What can hang from each mark
kozuv: gegel vibus
kazi: vibus
pakef: gegel vibus
gegel: kosi kozuv
nuposoz: gegel vibus
vibus: kazi kosi kozuv pakef

Every row comes from one small tree of marks. The marks that hang from a mark follow it in brackets, in alphabetical order. Every link used is in the known rows. Which tree was each row made from?
Known rows
gegel(kosi kozuv(vibus(kazi pakef))): [-10.6 -22.3  15.1  42.1  -1.5 -14.6   7.0 -31.7  16.5 -35.9  10.0  -8.1
  -1.1 -52.0 -18.5 -18.7  27.6 -34.0 -19.3  23.4 -41.2 -19.9  -6.0   3.0
  22.8   0.9   0.5  -1.6  24.9]
gegel(kosi kozuv(vibus(pakef))): [-11.0  -9.8   8.3  36.5  -5.5 -21.6   5.0 -32.0  15.2 -38.8   5.8  -4.0
 -13.2 -46.2 -14.9 -21.1  33.0 -27.1 -23.3  21.5 -43.8 -24.0  -1.3  -5.6
  21.3   3.2   8.7 -10.5  25.7]
kazi(vibus(kosi kozuv pakef)): [-10.4 -40.2  20.0  28.6 -14.7   9.5  -5.4   1.4 -20.2 -25.0 -36.0  -5.2
   2.2 -52.9 -25.0 -19.5   5.7 -32.0 -11.5  18.6 -37.3  -8.2  -1.8  12.3
  40.4   6.4 -11.5   4.2  23.9]
vibus(kazi kosi kozuv(gegel) pakef): [ -2.9 -49.3  25.3  44.1   3.5  14.3 -12.8  -5.1  -4.3 -22.7 -25.3 -12.7
  31.9 -50.6 -22.3  10.5  -8.5 -39.0  -8.7  35.3 -34.7   5.0  -7.7  22.4
  36.8  -6.3 -10.1  31.5  18.3]
nuposoz(gegel vibus(kazi kosi kozuv pakef)): [ 13.1 -49.6  28.3  30.3  -8.4  25.0 -13.8 -12.6  -4.7 -32.3 -25.1  -1.4
  21.4 -38.3 -29.1  15.9  -4.5 -34.4  -0.8  56.2 -22.6   2.7  -5.0  25.8
  60.8 -30.1 -18.5  16.2  13.4]
kozuv(gegel(kosi) vibus(kazi pakef)): [-29.0 -35.7   7.3  35.4   1.0   1.2   4.4  -8.8   9.4 -43.5 -10.9 -19.0
  -0.4 -32.7 -16.4   7.3  17.5 -28.5 -15.9  54.0 -29.8 -12.7 -10.6  12.4
  34.1 -27.4   5.8  10.0   7.1]
pakef(gegel(kosi kozuv) vibus(kazi)): [ 10.6  -5.3   7.2  32.9 -36.3 -22.3  12.7  -0.1  13.3 -37.7   6.3   1.4
   2.3 -55.0 -35.7 -17.6  31.8 -16.5 -32.5  40.4 -42.8 -11.9  -3.9   4.3
  51.1 -22.2 -15.3   2.0  24.9]
kazi(vibus(kozuv(gegel))): [-15.0  -9.2   6.8  20.6 -22.6   3.7   2.1  11.5 -16.8 -20.0 -21.0  -5.6
 -19.7 -37.0 -16.2 -25.2  -0.1 -22.9   0.5  30.7 -21.4  -0.7  -5.8   2.8
  39.4   3.0   3.7  -4.1  21.5]
kozuv(vibus(kazi pakef(gegel))): [-20.7 -32.5   5.8  26.3 -22.2   2.6  -1.3   1.3   0.2 -26.0  -9.4  -9.7
  -5.2 -42.1 -20.4   2.4  17.1 -25.9  -1.5  40.3 -20.4   1.9  -5.6  19.5
  39.3 -27.5 -13.9  20.6   8.4]
vibus(kazi): [-10.6 -29.7  17.6   8.5 -34.0  -0.6  -2.9  -1.8   1.2 -20.0   3.8   6.7
  -8.5 -36.8 -12.8 -18.6   2.7 -33.0   9.4  17.2 -24.4   7.4  -9.0  19.9
  17.9  -9.1  -9.8  -2.3  12.3]
kozuv(gegel vibus): [-29.8  -3.0  -8.7  13.7 -23.4  -3.1   0.5   1.3  -4.3 -28.8 -13.8  -4.4
 -30.8 -18.2  -8.4  -3.2  13.9 -18.1  -7.3  49.7 -14.6  -0.3  -4.4   4.4
  29.5 -18.6  14.7  -2.0   5.0]
kazi(vibus(kosi kozuv(gegel) pakef)): [-15.1 -34.9  14.5  32.9  -7.8  11.0  -4.9   7.3 -18.0 -29.3 -38.9 -11.3
   3.4 -44.7 -22.3  -9.3   1.0 -26.5 -13.7  32.6 -34.3  -7.7  -3.2   8.3
  45.3   0.0  -3.7   7.0  20.6]
nuposoz(vibus): [ -5.3 -17.9   7.8   1.1 -40.5   2.0  -8.7 -11.9  -4.0 -26.7  -8.6  14.8
 -27.8 -23.9 -15.7 -15.4  13.3 -25.6   1.8  28.2 -16.3  -1.0   0.7  10.6
  30.7 -15.5  -6.1 -15.2  10.9]
nuposoz(gegel(kosi) vibus): [  4.1 -15.7  11.3   3.7 -29.5  -2.2  -0.7 -12.6  10.0 -53.4  -9.2  12.9
 -18.4 -13.0 -17.8  -3.8  14.9 -16.6  -9.2  54.8 -31.5 -15.2  -2.0   8.3
  46.6 -36.7   4.3 -29.6  10.9]
kazi(vibus(kozuv pakef(gegel))): [ -9.0 -19.0   9.1  28.2 -22.5   1.9  -2.0  14.9 -12.7 -23.7 -23.5  -9.2
  -9.0 -49.4 -21.5 -17.1   6.9 -18.1  -0.8  27.0 -28.7  -3.3  -0.7   5.0
  50.5  -7.4  -9.9   8.9  24.7]
kazi(vibus): [-21.4 -19.0   7.9   4.0 -38.1  -1.1   3.5  10.1 -13.7 -27.2 -15.8   3.7
 -29.1 -34.0 -14.4 -32.7  10.1 -21.9   0.7  18.2 -26.4  -5.7  -3.7   6.5
  30.2  -2.1  -3.5 -19.9  15.8]
gegel(kosi kozuv(vibus(kazi))): [ -8.6 -12.3  12.6  34.2 -11.1 -17.8  11.2 -30.4  14.5 -33.2  12.5  -0.3
  -7.6 -46.5 -19.2 -27.4  26.6 -34.2 -19.9  23.5 -40.0 -18.5  -7.5   4.1
  19.2   6.2   3.9 -11.3  25.5]
pakef(gegel vibus(kazi kosi kozuv)): [ 14.5 -22.9  12.8  29.0 -41.3  -1.3   0.8  11.7 -10.7 -20.6 -24.3   4.9
  15.3 -58.7 -44.0  -7.4  15.7 -25.5 -27.7  42.5 -33.9   5.7  -3.8  22.3
  59.1 -20.0 -27.3  23.3  20.9]

Which tree is each row?
[-18.6 -45.4   9.8  28.5 -19.2   5.9  -3.4  -1.8  -3.2 -31.8 -25.2  -6.1
   9.8 -43.6 -27.6   7.3  16.7 -29.4 -16.5  41.8 -32.1  -2.9  -4.2  25.9
  40.3 -23.5 -17.5  20.3   8.5]	kozuv(vibus(kazi kosi pakef(gegel)))
[-32.3 -15.3  -5.3  23.5 -11.4   0.7  -5.1  -0.2  -1.9 -32.2 -16.7 -13.9
 -22.7 -24.5  -7.7   7.6  15.1 -18.1  -6.0  49.7 -15.9  -2.2  -3.0   3.2
  34.4 -24.2  11.1   9.8   3.9]	kozuv(gegel vibus(pakef))
[  0.0 -40.1  27.2  35.1  -8.9   8.5 -11.1  -9.0  -2.0  -9.6  -2.6  -9.3
  11.3 -58.6 -17.4  -8.4  -2.6 -41.1  13.4  14.5 -22.7  10.6  -7.9  18.9
  29.0  -2.8 -15.2  28.0  22.2]	vibus(kazi kozuv pakef)
[  2.5  -3.5   7.3  23.1 -30.5  -9.9   3.0  -1.6  -6.2 -25.6 -13.2   0.5
 -15.9 -45.7 -27.2 -18.9  21.0 -23.5 -23.2  36.5 -28.4  -3.3  -4.0   1.3
  42.6 -11.8   0.9   1.7  20.7]	pakef(vibus(kozuv(gegel(kosi))))
[  5.8 -12.8  11.1  33.8 -15.2 -14.2  -6.7  -3.2   8.4 -32.0 -11.3  -3.7
   2.7 -47.9 -18.9  -5.0  13.6 -18.3 -11.1  25.7 -43.5  -7.7   1.6   4.1
  38.8 -12.6  -1.7  11.1  27.4]	vibus(kozuv pakef(gegel(kosi)))
[  6.0 -40.2  28.5  26.4 -20.0   7.9  -6.5 -11.0  -9.1 -12.7 -18.0   7.3
  20.0 -52.3 -27.1 -15.9  -5.0 -45.7  -7.0  16.6 -35.4   7.3  -8.7  28.6
  24.7   9.5 -15.6  12.9  23.7]	vibus(kazi kosi kozuv)
[  9.6  11.1  -1.4  26.1 -41.3 -31.0  10.1  -0.2  11.8 -41.2   1.1   7.0
 -13.8 -47.8 -30.9 -20.3  37.8  -7.7 -37.2  37.5 -45.7 -17.3   2.6  -5.9
  49.2 -19.7  -5.3  -9.5  25.7]	pakef(gegel(kosi kozuv) vibus)
[ 12.3 -10.2   8.7  26.4 -44.9  -4.4   2.5  14.7  -6.8 -14.5  -8.8   1.3
   0.0 -57.3 -37.4 -12.3  15.6 -21.4 -12.6  40.7 -22.2  10.7  -4.7  15.7
  58.1 -24.0 -23.5  23.6  21.1]	pakef(gegel vibus(kazi kozuv))
[-12.5 -27.4  15.6  25.6 -18.2   6.2  -3.4   4.3 -16.3 -19.0 -21.1  -9.0
 -13.2 -51.5 -18.4 -24.4   5.8 -28.3   3.7  16.5 -25.2  -3.1  -3.2   5.4
  39.1   3.2  -7.9   4.2  24.0]	kazi(vibus(kozuv pakef))
[ -3.4  -9.8   9.8  21.5 -18.6  -2.4   0.7  -9.9   3.4 -32.3  -3.0   3.5
  -6.3 -32.2 -15.5  -4.4   7.9 -22.9  -5.5  46.6 -27.2  -1.9  -4.9   8.5
  39.2 -14.5   1.6  -5.6  14.3]	nuposoz(gegel(kozuv(vibus(kazi kosi))))
[ 10.2 -47.1  21.7  34.9 -17.3  16.2 -13.1  -9.8  -5.4 -24.9 -25.4  -0.3
  23.1 -47.5 -34.6   8.5   3.6 -34.3  -9.6  42.2 -27.0   1.6  -1.9  26.8
  53.8 -19.8 -26.4  24.3  18.7]	nuposoz(vibus(kazi kosi kozuv pakef(gegel)))
[ -3.5 -24.8  13.0  34.3 -18.1  -6.5  -6.5   1.3  13.1 -26.9   7.4  -7.8
   8.9 -48.6 -15.2   1.4   7.2 -20.6   3.7  27.6 -31.4   1.9  -3.0   9.5
  37.2 -19.2 -14.6  19.1  18.5]	vibus(kazi pakef(gegel(kozuv)))
[  3.9  -9.5   8.1  29.2 -21.2  -7.8 -12.1   3.6   0.2 -19.8 -12.2  -3.2
  -2.9 -47.3 -15.8  -2.6   6.9 -17.9   1.2  24.6 -30.4   4.3   3.3   5.1
  40.3 -12.4  -5.1  19.4  24.1]	vibus(kozuv pakef(gegel))
[-22.5 -37.2   7.7  19.3 -19.3   1.4  -6.9 -12.4  -8.7 -31.2 -28.0  -0.6
 -10.0 -38.3 -19.2  -2.9  22.2 -30.4 -17.8  28.7 -31.5  -7.6   0.1  15.7
  27.4 -10.4  -5.6   4.9   8.3]	kozuv(vibus(kosi pakef))
[-19.8 -23.8   4.6  15.9 -30.8  -2.0  -0.6  19.2  -7.5 -35.4 -21.0  -6.2
 -16.8 -38.2 -16.9 -13.9  12.5 -11.7  -2.5  29.2 -31.3  -8.2   0.1   4.6
  45.8 -18.5  -9.2  -3.5  15.6]	kazi(vibus(pakef(gegel)))
[-13.8 -28.1   8.5  27.5 -22.1  -2.6  -1.7   9.7  -7.7 -39.0 -28.4  -3.9
   0.1 -45.1 -23.2 -12.3  13.8 -15.6 -19.2  28.8 -43.9 -15.1   1.9   4.8
  46.5  -6.5 -11.0  -3.1  20.8]	kazi(vibus(kosi pakef(gegel(kozuv))))
[  4.5   6.2   9.7  15.7 -20.1 -21.7   3.7 -13.4  18.8 -47.8   8.3   9.0
 -15.7 -25.7  -7.8 -14.7  13.9 -13.1 -10.4  36.6 -44.7 -15.9  -1.8  -5.7
  31.0 -13.6  15.9 -28.9  21.4]	nuposoz(gegel(kosi kozuv))
[  4.2 -30.4  17.0  29.6 -27.2   7.0  -1.2   1.2 -14.2 -17.9 -23.2  -0.6
  10.4 -54.1 -35.9  -9.0   9.2 -35.5 -23.5  40.5 -26.8   6.1  -8.2  19.2
  46.9 -10.8 -16.2  19.4  16.8]	pakef(vibus(kazi kosi kozuv(gegel)))
[  7.9 -45.8  24.0  41.7 -11.0   7.1 -11.4   0.5  -1.9 -22.6 -24.6  -5.1
  35.4 -58.1 -30.0   7.2  -1.4 -33.2 -11.3  30.3 -41.3   4.6  -3.5  26.7
  44.2 -11.1 -22.7  32.8  23.5]	vibus(kazi kosi kozuv pakef(gegel))
[  8.6 -36.1  23.2  25.3 -34.3   5.6  -1.3  -4.7 -16.1 -13.3 -20.4   5.5
   8.6 -61.4 -39.2 -19.3  13.7 -40.6 -21.3  26.0 -29.2   5.9  -7.1  23.1
  41.9  -3.9 -24.2  16.3  20.2]	pakef(vibus(kazi kosi kozuv))
[ 10.2 -14.3   7.5  30.5 -41.0 -11.3   3.8   5.9  -0.3 -28.3  -9.3   5.6
  10.2 -55.6 -38.4  -8.9  22.7 -19.0 -32.4  41.0 -37.7  -2.0  -1.3  11.8
  54.2 -18.5 -23.5  12.1  20.9]	pakef(gegel(kozuv) vibus(kazi kosi))
[ -9.0   0.6   5.4  28.6 -14.8 -24.4   9.5 -30.8  13.2 -36.0   7.8   3.7
 -19.9 -41.1 -15.4 -29.6  31.6 -27.3 -24.0  21.2 -42.3 -22.5  -2.5  -4.3
  17.5   8.5  11.5 -20.1  26.6]	gegel(kosi kozuv(vibus))
[  1.5 -50.4  22.7  37.1  -5.3  22.2 -14.6 -14.1  -7.2 -25.2 -26.0  -6.0
  20.2 -41.3 -28.2  10.6  -2.0 -39.2  -7.7  45.5 -21.2   2.3  -4.9  23.0
  47.8 -16.0 -15.8  23.1  15.1]	nuposoz(vibus(kazi kosi kozuv(gegel) pakef))
[ -0.7 -41.0  18.0  37.6 -14.1  -2.5  -8.6  -2.6   8.5 -34.4 -11.8  -3.2
  28.0 -50.8 -23.4   7.2   7.2 -25.3 -15.4  29.8 -46.0  -4.3  -1.6  18.4
  38.5 -14.4 -19.4  18.5  18.6]	vibus(kazi kosi pakef(gegel(kozuv)))
